Each row was made from one small tree. Brackets hold a mark, then the marks that hang from it, in alphabetical order. Every link used is in the known rows. Write each row's tree.
In the rows, zero is written as 128.
Known rows:
(maver (tuza (nesezib zuruvu))): [201  87 133 134 181  95  72 102  80 110 161 127 128  58 114 133  86 125
 147 146  76  92 110 108 102 157 135 146 116 109 171 109 156 136 128 155
 157 140 170 147 149 174 156 100 118 175 132 132 132 106 134 120 108 115
 143  89  80 133  96 111 139 113 100 134 143 117 154 144  85 152 122 118
 149 140  89  74 157 109 122 150 134  92 104 150 160 151 100 117  56 129]
(maver tuza): [122 132 120 108 131 126  78 143  78 128 142 159 125 133 168 114 122  93
 130 117 118 107 147  90 142 134 142 110 115 113 153 149 163 107 112 164
 115 149 157  86 166  94 174  90 140  96 142 168 127  91 123 142 134 175
 124  78 134 152 146 141 171 142 189  95 120 104 120 185 129 123  97  96
 133 118 152 127 119 130 105 132 146  96 110 126 147 148  64 161  96 143]
(nesezib zuruvu): [146 149 141  90 151  82 106 142 135 116 132 129  78  81 133 162 131 103
 158 136 160  82 132  94 168 143 131 149 159 148 161 159 147 113 112 112
 129 127 168 120 135 105 155 109 111 165 125 128 159 107 120 113 135 141
 157 148 128 175 112 112 146 100 105  83 127  97 143 188 101 100 109 128
 134  81 131 139 114 172 127 146 135 107  84  90 151 138 103 129 155  89]
(nesezib (tuza maver) zuruvu): [144 133 153 122 123  98 113 143 172 125 128 142 104 101 150 124 130 113
  77 161 193  88  97 117 149 189  94 124 155 170  79 141 153 163 136  85
 106 152 207 169 129 151 144 165 122 134 150 132 146 119 131  97 112 187
 138 136 134 168  86 125 129 155  86 121 115 170 164 115 123 136 140 139
 124  86 182 106  58 164 129 132 141 115 105 128 158 107 137 129 181 106]
(vupa nesezib terobiv): [ 49 140 128  92  75 115 109 134 162  96 139 118 140 151  99 143 133 143
 180 123 116  82 145 130 129 131 152 126 123  94 120 138 136 111 116 149
 132 135 122 109 131 109 129 130 131 113  95 157 128 142 142 158 182 138
 136 124 158  99 165 103 137 143 157  95  86  57 102 159  93 138 113 102
 172 149 141 144 163 124 152 157 121 119 123 112 100 132 101 146 110 123]
(maver tuza (vupa (terobiv zuruvu))): [ 91 120 145 156 143 134 132 157  62 145 118 137 161 143 138 129 192 131
 118  72 102 197 142 131 167 151 167 125 118  85 149 119  57  98 134 161
 147 125  65  32 210 125 117 100 134 108 131 135 142  99  95 164 163 137
 118 134 148 143 171 127 126 116 155 107 155 132  62 151 167 121 131 166
 120 163 108 152 168 109 132 115 135 109 183 151  98 186  68 127 111 145]
(vupa nesezib): [103 138 135 101 105 125  79 120 122 106 139 120 112 166 131 146  94 127
 161 144 118  86 155 106 117 131 130 116 121 111 144 161 153 113 126 134
 110 142 140  88 134  77 161 106 138 101 112 155 135 118 127 123 133 162
 143 129 141 117 155  91 137 124 170 117  90  92 127 173  99 110 123  97
 154 113 156 130 142 144 119 146 109 126  97 106 112 125 110 146 116 153]
(maver (vupa nesezib)): [101 135 154 112 110 127  90 138  94 104 110 151 120 189 145 131 105 141
 126 104 107 148 173 120 129 152 142 121 132 115 117 151 125  95 151 146
  76 154 111  61 161  64 176 109 135 105 119 120 136 166 112 126 135 155
 107 149 127 141 200 116 111 109 166 139 111 113 100 155 105 101 132 117
 116 121 133 147 129 131 122 121  94 115 152 133 135 112 146 144 184 195]
(tuza (maver vupa) nesezib (terobiv zuruvu)): [140 141 101 156 152 165 185 129  80 165  96 108 145 148 115 101 140 145
 115 110 126 200 145 164 100  97  90 141 124 140 107 123  96 126 136 124
 139 103  68 126 123 129  72 133 137 132 139 111 139 148 125 141  99 104
 110 165 133 136 122 122 103 120 108 144 138 177 113 116 203 103 141 155
  98 126 109 160 174 113 134 105 140 195 173 142 108 120 185  94 168 124]
(vupa (nesezib (tuza maver) (zuruvu terobiv))): [180 127 175 138 107 120 125  94 228 121 137  92 122 165 110 169  86 123
 105 170 161 115  67 133 106 132 109 103 144 110 124 105 144 166 173  73
 122 154 174 150  76 127 157 179 116 131 121 139  93 118 118  87 117 147
 170 125 106 113 104 140 108 144  87 194 122 164 134  19  67 172 175 137
 149 108 172  84  84 117 138 134  71 109  87 149 150  75 190 113 135 145]
(nesezib (tuza maver (terobiv zuruvu))): [133 134  94 128 109 160 182 140 154 170 126 142 125 134 153 118 170 103
  86 119 190 134 114 137 136  77  85 117 124 157  94 111 102 163  93  91
 142 105 129 113 115 155  66 149 144  88 148 160 134 114 134 130 100 139
 124 143 168 114  66 135 140 154 125 113 119 183 143 136 210 105 125 134
 115 128 159 129 131 171 114 112 162 192 120 108  95 121 115 128 119  90]
(maver vupa): [ 79 158 137  98 130 135 105 162  98 120 103 152 113 151 169 120 142 110
 134 104 147 152 167  97 181 141 145 117 140 168 118 187 116  89 124 137
  69 148 118  92 177  60 162  99 126 114 142 115 156 136 128 123 135 157
 105 135 151 184 186 142 139 108 160 109 133 116 104 188 154  75 101 126
  99 106 120 175  83 147 125 107 138 133 149 111 167 119 111 155 204 156]
(terobiv zuruvu): [157 153 120 105 130 143 113 139 102 163 140 122  91 147 164 169 158  70
 162 124 157 122 140  99 170 114 122 117 138 132 164 162  96 121 109  91
 146 130 112  40 175  87 106 100 123 116 126 171 166  82 115 125 117 158
 156 158 146 141 115  84 168 111 137  82 119 148 100 227 175  77 116 148
 133  92 129 163 149 178 120 133 139 142  92 100 109 137  88 128 119 125]
(vupa terobiv): [ 47 154 112  79  86 118 121 154 160 114 144 133 125 111 129 139 177 117
 182 120 158  83 148 119 184 133 160 120 143 134 114 185 138 101  85 129
 128 126 135 133 141 109 121 125 133 107 114 148 145 111 152 171 180 150
 146 130 157 152 141 137 155 139 152  54 118  62 118 192 131 111 102 110
 156 127 126 180 114 146 139 148 164 131 131  93 110 151  90 160 121  95]
(vupa (nesezib tuza)): [133  95 131  95  74 135  65 121 144 110 153 174 121 140 152 124  99 124
 122 143 136  74 137  98 128 146 123 100  89 125  85 134 140 146 132 124
 101 158 178 106 164 129 154 136 117  93 123 177 133 124 136 111 115 159
 116 118 135  90 115  91 157 142 156 141  74 133 149 166 124 121 126  97
 148 144 146 101 105 157 119 136 121 144  90 108 132  87 110 160  90 157]
(vupa (nesezib zuruvu)): [149 133 158 112 144  86  91 109 138 103 140 125  92 109 122 168  85 130
 160 146 115  80 135 110 117 162 134 137 155 116 162 116 153 117 142 133
 139 138 152 108 128 115 152 101 121 171  99 131 136 132 121 110 131 143
 158 159 114 143 138  78 117  96 124 116 119 100 134 137  63 134 135 119
 152 107 131 105 146 145 131 147  89 103  89 113 124 136 113 132 116 137]
(maver tuza vupa): [103 127 147 130 160 146  85 166  57 121 106 163 132 168 155 103 141 125
 109  80 107 166 168 102 163 163 155 112 120 122 127 148 126  96 125 179
  82 162 116  76 177  70 187  85 140 104 151 119 123 122 106 139 136 167
  93  93 133 157 196 164 139 125 185 130 146 114 107 170 137 100 116 122
  97 132 138 147 100 116 102 111 132  93 148 140 171 144  93 154 154 178]
(nesezib (tuza maver terobiv) zuruvu): [111 129 113 115 122 106 170 144 177 124 127 134 110  71 141 116 140 124
 104 137 192  88 107 138 124 116 102 140 151 173 101 105 165 162  90 101
 134 107 188 214  76 172 104 169 123 135 143 116 130 147 144 111 111 123
 132 133 138 140  73 141 124 141  89 105 117 139 176 113 131 144 118 125
 121 113 158 105  81 157 123 129 153 141 117 104 126 111 126 131 156  65]
(gitaf (terobiv zuruvu)): [186 120 104  98 104 115 136 168 101 185 161 126  91  95 171 148 160  99
 189 129 194 148 101  77 160 104 145 116 121 108 177 183  78 134 124 107
 137 140 142  19 183 101 119 115 124  88 132 160 196  68 107 137 104 109
 167 184 131 120 146  88 160 123 123  87 144 113  85 194 156  97  76 142
 133 100 132 169 136 164 107 116 155 124  67 105  67 141  92 160  69 123]
(nesezib (tuza maver)): [109 140 124 105  95 141  99 152 172 131 122 164 128 163 176 100 142  93
  81 137 217  83 119 115 157 147 101  93 130 174  46 178 155 162 125  91
  80 161 196 125 146 115 155 173 148  75 159 151 144 113 146 126 112 194
 120 101 162 142 109 144 164 179 159 124 108 167 150 142 165 114 122 121
 114  99 202 133  57 155 107 132 155 138 105 116 153  87 141 149 152 137]

Which tree is each row?
[220  96 162 157 189 124 107  99 113 129 129 101 145 112 101 158  88 132
 136 139  76 178 100 121 132 134 155 123 120  89 209 113 101 115 167 144
 139 152 105 148 135 137 180 104 104 180 137  95  96 112 116  97 127  83
 130 101  70 121 140 162 122 101  98 196 188 131 119  74  99 153 146 143
 122 138  59 100 119  70 129 133  94  79 146 180 200 136 156 100 100 169]  (maver (tuza (nesezib (zuruvu terobiv))) vupa)
[125  96 101 145 142 163 135 121  64 109 134 147 153 107 133  64 115 156
 125 108  52 158 153 132  90  95 149 129  95 113 147 110 139 114 108 183
 120 111  97 166 136 152 130 101 134 131 139 105 101 148 135 147 115  91
  78  93 113 111 141 163 126 118 165 145 146 109 137 134 138 125 100 100
 124 176  77 120 151  93 111 117 151 138 179 135 149 138 118 127  93 138]  (maver (tuza nesezib terobiv) vupa)
[ 99 147  92 133 130 154 168 124 121 128  98 139 146 151 132  69 120 158
 104 118 121 158 153 161  94  99 111 148 132 164  82 148 141 120 123 142
  99 119 104 183  89 124 117 159 156 114 143  69 121 185 156 138 105 100
  90 109 136 128 150 166  98 144 135 132 124 129 146  97 158 115 124 109
  98 128 120 166 125 112 132 112 148 164 182 130 139 120 188 123 193 128]  (tuza (maver vupa) nesezib terobiv)
[106 134 126 118  89 123 134 117 132 135 152 110 138 147  97 181 156 120
 184 125 110 122 136 139 135 113 141 132 122  80 137 115  85 117 140 126
 172 112  77  41 156 123  81 119 123 122  95 175 153 103 123 166 168 124
 159 171 149 100 133  63 131 119 136  94 109 109  80 178 119 128 138 142
 166 155 116 137 203 142 151 142 112 140 126 119  58 160  93 124  82 118]  (vupa nesezib (terobiv zuruvu))
[ 47 184 120 125 119 152 185 161 137 130  84 129 132 169 148  81 152 134
  96  95 162 173 156 143 142 113 128 134 144 180  98 157 138 105 113 141
  76 107 106 141  81  70 123 129 153 103 144  79 120 171 121 136 123 139
  90 116 164 173 174 184 107 137 170 111 136 116 132 133 158  91 111 111
  82  92 156 184 100 126 118 106 147 154 181 108 133 121 148 137 218 123]  (tuza (maver vupa) terobiv)
[132 135 122 152 171 115 179 113 125 120  97 109 127  95 107  99 118 176
 110 132 114 152 131 155  98 140 104 164 153 162 107 122 142 127 130 132
 129 104 104 210  95 166 105 153 122 183 133  65 126 182 141 119 108  91
 108 143 120 152 132 140  92 108  84 139 151 128 153  78 127 142 132 140
 104 127 115 133 127 114 132 115 129 140 164 136 140 121 187  92 198 107]  (tuza (maver vupa) (nesezib zuruvu) terobiv)
[123 152 128 132 143 142 116 139 109 131  96 135 145 180 138  81 116 130
  96 122 148 146 145 151 126 164 105 127 141 147  58 190 132 117 165 127
  69 161 139 143 136 107 153 147 152 112 146  91 142 161 140 131 108 159
  91 112 138 148 162 144 122 148 141 139 126 157 136 132 152 112 140 137
 101  92 138 153  89 108 144 116 144 140 158 155 176 102 209 120 208 178]  (tuza (maver vupa) nesezib)
[222  96 146 143 178 118  99  83 144 126 159  89 137  93  91 171  79 111
 173 164  73 118  84 122 110 106 136 124 112  99 212 105 138 135 141 132
 174 136 134 152  99 156 159 128 118 168 126 143  95  78 137 100 127  80
 158  85  71 107  97 153 134 112  90 168 150 112 141  81  69 173 135 126
 152 134  86  88 122  94 121 151 109  77  84 152 162 147 154 118  50 131]  (maver (tuza (nesezib (zuruvu terobiv))))
[ 61 103 125  93  51 131  90 120 175 106 150 155 145 131 107 127 140 142
 131 136 143  73 135 117 143 152 150 109  92 114  73 129 128 149 115 126
 131 141 155 135 138 166 130 151 113  92 107 172 126 129 133 159 155 140
 130 115 151  74 111  90 148 153 134 106  84  94 134 155 106 153 123 101
 164 180 127 111 117 145 137 146 124 122 121 109 100 113  78 151  82 131]  (vupa (nesezib tuza) terobiv)
[175 135 125 128 163  92 110 117 139 114 127 118 119 114 112 136  94 119
 131 167 150  81 111 131 104 173  97 160 160 140 107 150 170 138 149 107
 135 133 171 177 102 147 139 153 135 164 129 107 148 134 148 118 108 133
 144 130 111 135 102 115 127 131  91 124 121 147 158 120 123 142 139 145
 129  87 147 114 117 123 143 147 142 111 107 135 169 127 178 104 164 115]  (tuza maver (nesezib zuruvu))
[ 78 131 141 143  99 141 154 168 133 162 100 159 160 169 128 116 214 126
  68  89 201 178 126 156 183 171 135 111 138 151  38 142  66 160 150  89
 109 130 106  82 184 144 101 176 125  92 146 138 150 124 118 152 141 154
 108 169 156 123 133 125 131 158 116 126 131 192  94 123 211 116 153 186
  95 148 143 163 111 141 158 103 149 154 171 151 122 132 120 118 157 140]  (nesezib (tuza (maver (vupa (terobiv zuruvu)))))
[ 79 104 183 163 141  85 105 131  88  81 127 133 153 133  80 142 131 174
 131 105  52 173 129 138 121 215 182 142 140  72 157  65 110  97 158 191
 134 135  89 114 165 140 160  90 125 152 108 104 101 146  99 155 181 139
 126 128 103 135 202 117  86 103 128 145 156  95  94  74  59 176 153 145
 151 185 111  94 159  84 144 130  77  58 171 172 131 164  95 116 117 140]  (maver tuza (vupa (nesezib zuruvu) terobiv))
[146 139  93 135 161 108 171 108 144 117 130  99 120  63  99 120 102 154
 145 156 128  99 115 151  88 116  95 167 152 160 126 111 168 150 113 108
 152 101 145 225  50 168  82 156 137 178 126  81 128 161 154 121 116  95
 142 127 119 138  84 132 109 125  87 116 123 121 165 109 114 143 129 124
 128 104 135 118 152 122 138 140 156 155 123 115 124 128 167  97 154  72]  (tuza maver (nesezib zuruvu) terobiv)
[189  95  76 159 157 162 135  97  47 162 156 133 144  83 125 120 123 117
 153 115  67 130 135 132  84  61 123 140  85  89 186  75 113 127  92 152
 194  97  97 117 141 171  76  93 123 137 127 140 128  89 140 153 113  72
 130 112 118  94  73  98 147 116 143 122 131 130 130 164 179 131 111 117
 132 174  73 105 214 120 102 134 154 158 131 135  84 173  88 111  26 105]  (maver (tuza nesezib (terobiv zuruvu)))
[191  99 165 111 107 113 107  88 207 114 155 106 104 115 114 180  96 130
 146 171 131  90  82 113 125 119 127 100 121 110 166 108 126 153 153  88
 145 143 165 150 110 137 161 142  98 138 114 167 111 108 117  78 121 112
 174 146  94  98  79 122 134 127  81 182 125 129 149  80  59 158 143 123
 164 124 123  87  98 142 130 142  73 111  69 127 140  84 139 138  89 145]  (vupa (nesezib tuza (zuruvu terobiv)))
[128  98  82 126 137 150 118 109  83 115 157 144 144  80 122  87 105 133
 143 128  71  95 145 125  75  76 124 139  82 111 152 107 168 118  84 178
 155 110 126 178 106 168 119 109 139 131 131 126 110 124 155 155 120  85
 104  61 113  89 101 143 143 129 167 127 120  82 158 154 134 146  86  88
 136 163  85  97 171 110 106 138 154 145 135 120 105 158  99 127  34 111]  (maver (tuza nesezib terobiv))
[ 88 150 155 163 146 105 174 123 135 104  96 103 121 143 105 125 103 178
 100 119 110 169 140 162  98 142 119 165 169 137 133  90 142 119 150 156
 117 106  97 159  71 108 122 123 132 156 113  57 101 182 116 121 140 138
 121 161 121 140 180 141  67 102 103 140 129 128 131  64  94 137 155 127
 113 115 155 120 144 112 129 125  87 122 164 133 114 131 143 116 221 119]  (tuza (maver (vupa (nesezib zuruvu))) terobiv)
[162 144  67 143 134 161 173 117 118 169 132 106 132 118 124 120 138 116
 135 141 136 126 127 152  86  62  81 151 121 136 121 128 132 135 108 109
 165  98 101 139  84 152  58 155 136 133 125 118 149 135 148 147 100  99
 134 141 132 118  77 112 128 141 120 109 127 160 138 129 183 117 134 137
 129 122 133 145 188 127 132 121 164 189 124 123  80 137 158  93 103  93]  (tuza maver nesezib (terobiv zuruvu))
[ 55 145 116 124 103 158 172 161 152 126  99 155 135 144 159  69 160 139
  55  94 184 148 150 145 143 124 112 114 126 187  37 150 124 140 108 126
  64 132 143 170 102 124 121 170 137  77 155 108 125 171 134 122 120 139
  72 119 157 143 136 188 122 157 148 130 122 151 151 110 174 118 117 118
  81 121 164 155  62 148 115  99 147 159 171 116 129  90 138 135 193 120]  (nesezib (tuza (maver vupa) terobiv))
[152 160 199 164 146 112 145 122 191 119  99  62 121 213 100 172  97 141
 110 150 120 195  91 150 112 147 121 109 170 123 156 134 119 121 195 111
 103 145 110 116  80  64 167 145 145 143 122  79  94 152  91  87 128 145
 156 163 110 144 192 151  71 125  91 184 159 143  94   9  73 140 171 154
 116  92 170 133  92  98 141 125  54  94 132 165 165 107 220 116 215 179]  (tuza (maver (vupa (nesezib (zuruvu terobiv)))))
[178 112 152 102 115 110 125 118 231 131 151 105  92  95 141 188 129  99
 145 167 175  93  81 100 172 104 131  96 121 155 173 133 121 158 120  68
 133 146 175 172 110 146 145 152  85 142 131 157 129  92 122  82 122 119
 168 132 112 122  71 153 154 126  83 153 142 132 153 125 109 135 123 133
 144 101 109 113  72 159 136 135 114 120  69 110 158 103 142 139 125 110]  (nesezib tuza (zuruvu terobiv))
[167 146 155 121 134 131 148 128 238 140 131  93 114 129 139 163 132  92
 114 163 195 100  71 118 160 133 111  99 144 166 129 147 140 173 148  53
 115 149 188 175  71 130 150 179 106 124 136 138 118 106 131  79 114 139
 160 129 113 123  78 169 144 153  72 162 143 167 148  58 113 144 143 145
 127  78 160 113  41 139 134 134 117 111  96 133 163  90 179 131 159 124]  (nesezib (tuza maver) (zuruvu terobiv))
[134 107  88 111 106 155 160 129 129 169 140 150 109  72 158 128 168  95
 132 117 168  97 131 112 148  61 107 117 100 151 143  97  89 145  78  94
 168  89 118 118 144 158  68 120 107 104 133 180 149 104 129 128 106  99
 127 155 140 105  54 106 161 115 117 101 119 158 139 197 203  91 105 120
 122 143  95 138 147 189 101 116 159 186 106  71  74 136  84 132  66  80]  (nesezib (tuza (terobiv zuruvu)))
[ 76 141  92  97  90 147 168 150 170 128 125 156 127 107 158  79 154 116
  92 131 187  81 129 130 127  83  96 125 124 176  59 159 159 152  74 107
 104 118 163 183  86 137 101 161 147  84 144 144 125 137 148 133 110 136
 107 100 164 118  90 158 144 165 152 112  97 138 176 135 160 122 112  99
 119 124 187 137  67 165 111 126 169 164 124  88 117 102 126 149 143  87]  (nesezib (tuza maver terobiv))
[ 52 117 160 153 105 115 103 136  77  92 125 146 171 177 114 114 132 170
 121  83  61 170 155 143 127 178 184 118 113  77 114 111 115  89 147 199
 106 143  77  64 161  98 160  96 144  98 112 131 101 142 107 169 183 142
 102 112 128 111 214 139 101 133 188 136 133  82  82  99  86 148 135 119
 139 183 132 120 149  85 134 133 113  90 185 157 124 154  88 138 108 171]  (maver tuza (vupa nesezib terobiv))
[121 105 137 182 146 150 146 121  33 141 117 123 144 152 129 123 122 156
 110  76  45 224 156 147  89 105 152 125 101  81 190  51  83 101 133 181
 152 111  44  34 154 114  99  64 137 121 124 129  92 131  91 140 130 115
 105 147 128 113 175 113  97  89 166 149 142 140  82 113 153 125 146 130
 118 186 100 123 204 110 102 110  94 136 168 142  73 155  74 116  83 154]  (maver (tuza (terobiv zuruvu)) (vupa nesezib))
[173  94 104 143 177 111 125 101  91 113 162 138 131  27 104 116  90 144
 154 137  49  91 127 117  75  96 137 164 113 115 195  77 167 124  94 177
 190  96 131 208 101 194 108 100 114 191 124 111 108 126 142 131 124  79
 131  92  94 123  80 117 129 112 103 125 146  95 171 133 100 159 112 102
 146 158  79  78 186 109 113 143 149 114 129 124 127 166  94 116  59  76]  (maver (tuza (nesezib zuruvu) terobiv))
[105 110 163 170 124 137 119 124  62 135 120 124 173 176  94 148 157 154
 125  82  50 222 142 146 119 166 169 121 112  44 157  79  65 104 160 182
 160 130  56  16 198 117 116  90 133 118 113 145 112 120 101 164 173 136
 120 144 126 103 193  98 108 109 160 146 149 133  51 115 128 144 157 154
 133 191 105 120 201  80 133 118  90 102 174 176  92 168  75 117  80 180]  (maver tuza (vupa nesezib (terobiv zuruvu)))
[145 118  96 105 156 109 138  98 139 115 150 111  99  27 104 136 100 141
 178 153 103  65 139 126  97  96 131 176 135 153 179 100 159 130  85 133
 172  80 128 216  83 187  94 126 104 189 111 109 132 135 160 122 122  53
 139 133 102 120  75 112 129  98  72 111 127  85 187 159 103 130 103 109
 146 119  66 122 172 141 132 134 147 155 108  91 120 145 129 113 101  61]  (tuza (nesezib zuruvu) terobiv)
[111 119 127 138  77 140 147 131 158 146 143 131 158 170 107 140 156 126
 103 126 163 112 107 161 116 150 112 119 114  84  63 106  99 169 157  96
 138 137 125  88 138 163  90 174 141  84 116 176 136 118 127 148 139 155
 143 157 152  74 108  81 124 166 120 134  90 167  97  97 163 161 169 150
 154 160 174 112 153 125 155 129 128 145 130 156  86 127 131 117  86 140]  (vupa (nesezib (tuza maver)) (terobiv zuruvu))
[188 159 166 157 168 122 144 107 176 132  99  80 132 175  99 153 106 141
 131 168 142 184  95 145 134 143 118 126 159 141 144 158 121 125 186  93
 109 149 128 168  81 123 153 162 125 165 139  80 121 144 123  93 105 107
 136 127 101 138 140 165 103 131  76 188 175 159 127  44 103 141 160 168
 108  88 107 145  87  91 158 122 106  96 143 161 185 104 239  97 196 168]  (tuza (maver vupa) (nesezib (zuruvu terobiv)))
